Known rows, with every step that occurs
Q, L, Z, W: [-0.62 -1.78  0.25 -4.70 -1.60 -0.93  1.26  0.91 -1.75  0.18  2.92  0.85
 -1.34 -0.66  0.55  1.31  6.05  1.83 -1.96  1.25 -0.59  0.31 -0.50]
Q, F, Z, L, H, W, R: [-0.05 -0.66 -1.02  2.86 -3.25  3.50  0.77 -0.63  0.04  0.83  1.06  2.00
 -3.68 -2.78  1.49  0.92  5.50  3.13  1.04 -1.23 -1.72  3.93  2.01]
L, Z, W, Q, F: [ 0.70 -1.01 -0.47 -1.76 -0.86  0.70  1.72 -0.02 -0.88  1.50  6.77 -3.25
 -1.17 -0.06  1.26  0.03  2.15  0.44 -0.25  0.86 -0.48  2.56  0.12]
W, Z, L, Q, F: [ 0.84  0.84 -0.54 -0.57 -1.52  2.46  1.73 -0.68 -0.20  1.41  3.65 -1.08
 -1.34  0.18  2.53 -0.25 -0.10  2.12 -2.01  0.12  0.26  3.64  1.27]
R, W, Z: [ 0.14  0.23 -1.73 -2.40  0.11  0.00  0.93 -0.31  1.32 -0.13 -1.08 -0.67
 -0.78  0.11  1.58 -0.15  3.99  0.09  0.32  0.24 -0.76  0.82  0.16]
L, Q, W: [ 1.32  0.62 -0.14  1.79 -1.82  1.64  0.54 -0.58 -0.45  1.00  1.91 -0.14
  0.01 -0.18  1.03 -1.34 -0.95  3.44 -1.14 -0.25 -0.04  3.29  0.79]
R, W: [ 0.59  0.07 -0.81  0.07 -0.63 -0.15  0.29 -0.18  0.71 -0.49 -0.93 -1.53
 -0.41 -0.26  1.00 -0.29  2.46  0.75 -0.55 -0.07 -0.70 -0.28 -0.09]
R, W, Q, F, Z: [ 0.52  0.80 -2.23  1.22 -3.14  1.53  1.48 -1.31  0.53  0.72  4.13 -3.64
 -1.47 -0.84  1.90  0.47  4.17 -0.07 -1.00 -0.49 -1.19  1.21 -0.12]
W, Z: [-0.34  0.20 -0.84 -2.55  0.63  0.10  0.73 -0.12  0.56  0.32 -0.15  0.79
 -0.35  0.36  0.54  0.15  1.38 -0.72  0.97  0.34 -0.07  1.16  0.32]
L, H, W, Q, F, Z: [-1.02 -0.07 -1.31  2.66 -3.15  3.13  0.45 -2.13 -0.71  1.82  4.09  0.47
 -2.20 -1.88  1.15 -0.27  1.56  2.85  0.55 -0.69 -0.78  4.12  1.03]
R, W, Z, L, Q, F: [ 1.41  0.88 -1.34 -0.29 -2.24  2.34  2.00 -0.85  0.57  0.91  2.84 -2.71
 -1.77 -0.02  3.42 -0.52  2.47  2.74 -2.43  0.06 -0.48  3.34  1.17]
Z, L: [ 0.40 -0.28  0.53 -0.22 -1.10  0.01 -0.13  0.28 -0.49  0.21  0.63 -1.62
 -0.48 -0.39  0.91  0.35  0.37  1.68 -0.88  0.34 -0.41  0.21  0.56]
Q, W, R: [ 1.25 -0.60 -0.47  1.41 -0.48  1.15  0.54  0.73  0.20 -0.11 -0.02  1.34
 -1.08 -0.79  0.04 -0.21  3.52  0.74  2.19 -1.02 -1.20  2.56  0.93]
Q, F: [ 0.34 -0.07 -0.37  1.53 -0.16  1.93  0.91  0.05 -0.47  0.22  2.76  0.14
 -0.25  0.28  0.15  0.47  0.64 -0.17  0.39 -0.62 -0.03  0.58  0.12]
L, Q, F, Z, W, R: [ 1.06  0.51 -0.94  0.43 -3.74  1.89  2.71  0.07  0.41  0.70  1.36 -0.57
 -2.07 -1.33  1.98  0.85  5.42 -0.08 -1.78 -1.12 -0.72  2.92  0.46]
Z, W: [-0.09 -0.81  0.45 -1.81 -1.01 -0.69  0.83  0.94 -0.79  0.11 -0.28 -1.07
  0.26 -0.23  0.72  0.50  2.64  0.81 -0.54  0.14 -0.44  0.18 -0.16]
R, W, Q, F: [ 0.73  0.08 -1.06  1.83 -1.46  1.36  1.03 -0.97  0.09  0.43  4.37 -3.46
 -0.92 -0.14  1.57 -0.84  1.76  0.39 -0.73 -0.53 -0.43  1.82  0.11]
W, Z, L: [-0.10  0.01 -0.35 -2.72 -0.41  0.15  0.42  0.16  0.06  0.58  0.51 -0.81
 -0.89 -0.04  1.44  0.54  1.77  0.88  0.05  0.68 -0.44  1.39  0.83]
Q, F, H: [-0.37 -1.57 -1.03  2.46 -0.72  1.77  0.27 -0.17  0.30  0.59  2.26  2.71
 -0.89 -0.28  0.63  0.00 -1.20  0.11  0.58 -0.74 -0.44  0.81 -0.08]
W, Z, L, Q, F, H: [ 0.15 -0.66 -1.21  0.34 -2.19  2.36  1.14 -0.88  0.65  1.76  3.31  1.53
 -2.03 -0.34  3.00 -0.62 -1.86  2.33 -1.79 -0.03 -0.13  3.89  1.01]
H, W: [-1.01 -0.22  0.49 -0.16 -0.79  1.41  0.37 -0.46 -0.41  0.23  0.89  1.09
  0.34 -0.04 -0.10 -0.59  1.69  2.41  1.25 -0.33 -0.49  2.39  0.67]
W, Z, L, Q: [ 0.39  0.89 -0.14 -1.94 -1.46  0.60  0.76 -0.75  0.26  1.15  1.04 -1.26
 -1.14 -0.06  2.41 -0.69 -0.73  2.31 -2.24  0.70  0.35  3.04  1.13]
Z, W, R: [ 0.54 -1.09  0.28 -1.32 -0.96 -0.72  1.09  1.24  0.09 -0.42 -1.53 -0.12
 -1.04 -0.85  0.62  0.35  4.69 -0.64  0.29 -0.60 -0.71  1.22  0.27]
Q, F, H, W, Z, L: [-1.32 -1.86 -0.87 -0.79 -2.07  3.24  1.19 -0.43 -0.08  1.43  3.67  2.86
 -1.46 -0.38  1.93 -0.09  2.29  3.43  2.17 -0.37 -1.40  4.50  1.44]
L, Q: [ 0.63  0.95  0.21  0.75 -0.98  0.60  0.29 -0.84  0.23  0.57  0.53 -0.41
 -0.32 -0.02  0.91 -1.23 -2.36  1.24 -2.41  0.03  0.81  1.64  0.26]

Rows
[-0.97 -0.19 -0.33  0.83 -3.94  1.23 -0.67 -1.91 -0.73  1.81  2.18 -1.20
 -2.43 -2.51  1.98 -0.44  1.22  4.63 -0.84  0.25 -1.04  3.78  1.45]
F, Z, L, H, W, Q
[-1.10 -2.03 -0.29  0.98 -1.37  1.17  0.00 -0.34  1.38  0.12 -0.82  4.53
 -1.71 -1.23  0.38 -1.26  1.81  1.25  2.38 -1.21 -1.15  3.56  0.87]
F, H, W, R
[-1.62 -1.82 -0.53 -2.21 -1.86  1.34  0.28 -0.54  0.44  1.19  0.95  2.86
 -1.20 -0.68  1.83 -0.58  1.56  3.71  1.50  0.22 -1.30  3.95  1.28]
F, H, W, Z, L
[-0.53 -0.98 -0.19 -2.96 -0.48 -0.16  0.38  0.06 -0.95  0.08  3.22  2.12
 -1.65 -0.39 -0.14  0.69  3.38  0.86 -1.19  1.13 -0.20  0.01 -0.35]
Q, L, Z
[ 1.80  0.28 -0.20  2.14 -1.57  1.68  0.89 -0.18  0.43  0.52  0.61  0.87
 -1.41 -0.78  0.99 -1.49  0.96  2.06 -0.20 -0.98 -0.43  4.28  1.21]
L, Q, W, R
[-0.45 -1.06  0.67  1.25 -1.58  1.41 -0.86 -0.73 -1.11  0.85 -0.21  1.09
 -1.60 -1.70  1.12 -0.60  0.50  5.34  0.01  0.09 -0.73  2.92  1.61]
Z, L, H, W
[ 1.04 -1.39 -0.27 -2.91  0.06 -0.83  1.26  1.09  0.75  0.06  0.18 -0.39
 -1.92 -0.85  0.66  0.36  5.01 -0.69  0.72  0.57 -0.96  1.54  0.36]
L, Z, W, R
[-1.96 -1.57  0.47  0.26 -1.93  1.44 -0.39 -0.85 -2.08  0.27  0.67  4.99
 -1.96 -1.67  0.08 -0.39  3.08  4.71 -0.69 -0.28 -0.26  2.27  0.62]
Q, L, H, W
[-0.62 -0.78 -0.16  3.49 -1.38  2.98  0.06 -1.77 -1.23  1.54  4.57  0.66
 -1.71 -1.10  0.79 -1.53 -0.77  3.35  0.78 -0.75 -0.09  4.73  1.27]
L, H, W, Q, F
[ 0.49  0.75 -0.85  0.16 -3.94  1.83  2.42 -0.33 -0.42  1.22  2.50 -1.55
 -0.72 -0.73  2.03  1.06  3.29  1.38 -2.71 -0.38 -0.39  1.90  0.05]
L, Q, F, Z, W
[ 0.45 -0.04 -1.15 -2.69 -1.00 -0.04  0.80  0.00  0.78  0.08 -0.34 -2.39
 -1.23 -0.30  2.47  0.24  4.28  1.57 -0.54  0.56 -1.19  1.14  0.76]
R, W, Z, L
[ 0.00 -0.64 -0.70 -0.96 -0.06  0.15 -0.62 -0.37 -0.10  0.94 -1.16  0.75
 -2.32 -1.23  1.83  0.14 -0.01  2.19 -0.43  0.72 -0.29  1.64  1.25]
W, Z, L, H
[-1.95 -1.55 -1.11 -1.96 -0.78  1.37  0.41 -0.84  0.92  0.95  0.31  4.52
 -0.76 -0.22  0.95 -0.98  1.07  2.02  2.67 -0.13 -0.92  3.73  0.74]
F, H, W, Z
[-1.10 -0.29  0.16 -2.92 -1.22  1.46  0.95 -0.26 -0.31  0.82  1.38  0.27
 -0.50 -0.07  1.35 -0.16  3.35  3.27  1.37  0.37 -0.93  3.71  1.52]
H, W, Z, L
[-0.58 -0.89  0.73  1.44 -2.29  1.11 -1.01 -1.50 -1.27  1.53  2.50 -1.10
 -1.94 -1.77  1.62 -1.69 -0.99  5.13 -0.45  0.20 -0.43  4.37  1.63]
Z, L, H, W, Q
[-1.04 -0.69 -1.26  0.53 -1.99  3.70  1.68 -1.67  0.68  1.78  3.45  4.13
 -1.30  0.00  1.92 -1.73 -0.63  3.00  0.61 -0.68 -0.20  5.92  1.18]
L, Q, F, H, W, Z
[-0.99 -0.08  0.57 -0.15 -1.56  1.04  0.13 -1.29 -0.67  0.91  3.53 -1.03
 -0.01 -0.17  0.33 -1.68  0.07  2.22  0.94 -0.13 -0.15  3.80  0.74]
H, W, Q
[-1.14 -0.81 -0.27 -1.50 -2.95  1.81  0.56 -1.38  0.68  1.77  1.42  2.34
 -1.49 -0.64  2.78 -1.84 -0.97  4.89 -0.80  0.27 -0.56  5.58  1.57]
F, H, W, Z, L, Q
[-2.46 -1.34 -0.37 -2.31 -1.27  1.57  0.26 -1.01 -1.55  0.58  0.45  5.80
 -2.31 -1.30  0.70 -0.26  4.39  3.90  0.20  0.02 -0.24  3.40  0.93]
Q, L, H, W, Z
[ 0.15 -0.42 -0.76 -1.94 -2.58 -0.48  1.51  0.90  0.65 -0.15 -1.98 -0.27
 -1.50 -1.58  1.00  1.65  7.08 -1.16  0.14 -0.59 -1.45  0.68  0.06]
F, Z, W, R
[-0.05 -0.83 -0.96 -2.59 -1.80 -0.63  0.49 -0.96 -0.47  0.30  5.08 -1.54
 -2.33 -0.75  1.36 -0.56  4.45  1.55 -2.42  1.15 -0.61  1.24 -0.40]
R, W, Q, L, Z
[ 0.89 -0.06 -2.07  2.77 -3.96  1.59  0.24 -1.53 -0.14  1.33  3.10 -3.76
 -3.39 -2.48  3.16  0.53  2.77  2.95 -2.41 -0.13 -1.42  1.63  0.85]
R, W, Q, F, Z, L, H
[ 0.86  0.75  0.76  0.52 -2.15  0.46  0.14 -0.56 -0.25  0.83  1.23 -1.96
 -0.79 -0.44  1.85 -0.85 -2.00  2.90 -3.36  0.37  0.35  1.98  0.83]
Z, L, Q
[ 0.24 -0.07 -1.25  2.65 -3.27  1.73 -0.07 -1.36 -0.87  1.84  3.99 -2.19
 -2.97 -2.21  2.19  0.73  0.36  2.11 -1.84 -0.09 -0.66  2.05  0.93]
W, Q, F, Z, L, H
[-0.68 -0.96 -0.31  2.96 -2.64  3.59  1.01 -1.49  0.18  1.46  3.69  3.41
 -0.92 -0.40  1.40 -1.88 -1.83  3.68 -0.35 -1.02 -0.07  4.83  0.89]
L, Q, F, H, W
[-1.58 -1.04  0.38 -2.99 -1.98  0.87  0.59 -1.20 -1.52  1.01  6.83  1.13
 -1.62 -0.57  0.21 -0.93  3.52  3.13 -0.41  0.96 -0.35  3.84  0.37]
H, W, Q, L, Z
[ 0.91  0.79 -1.03 -0.77 -1.02  1.74  1.22 -0.67  0.10  1.33  1.58  0.71
 -0.37  0.21  1.61 -1.11  0.29  2.75 -0.17  0.10 -0.18  4.36  1.07]
L, Q, W, Z
[-1.46 -1.72 -0.10  0.58 -1.45  1.23 -0.25 -0.72  0.44  0.64  0.43  3.62
 -0.37 -0.62  0.41 -1.11 -0.17  2.72  1.59 -0.44 -0.86  2.55  0.41]
F, H, W
[-1.60 -1.20 -0.57 -1.65 -4.55 -0.74  0.15 -0.72 -2.22  1.09  1.75  0.47
 -2.78 -2.69  1.78  1.10  4.95  2.38 -3.40  0.30 -0.56  1.13 -0.40]
F, Z, W, Q, L, H
[-0.95 -0.67  0.28  1.70 -1.16  1.07 -0.84 -1.82 -0.71  1.32  1.68  0.59
 -1.47 -1.37  0.65 -2.03 -1.51  3.53  0.41 -0.11 -0.02  4.20  1.12]
L, H, W, Q
[-0.89 -0.36 -0.39  0.79 -3.26  1.56 -0.40 -1.06 -0.46  1.17 -0.52  0.83
 -2.06 -2.45  1.44  0.68  2.68  4.78 -0.32  0.08 -1.40  2.29  1.43]
F, Z, L, H, W
[-2.24 -2.58 -0.21 -2.20 -2.66  0.83 -0.03 -1.50 -0.74  1.40  6.35  3.62
 -2.33 -1.13  0.70 -1.38  1.60  3.49 -0.10  0.79 -0.70  4.09  0.13]
F, H, W, Q, L, Z
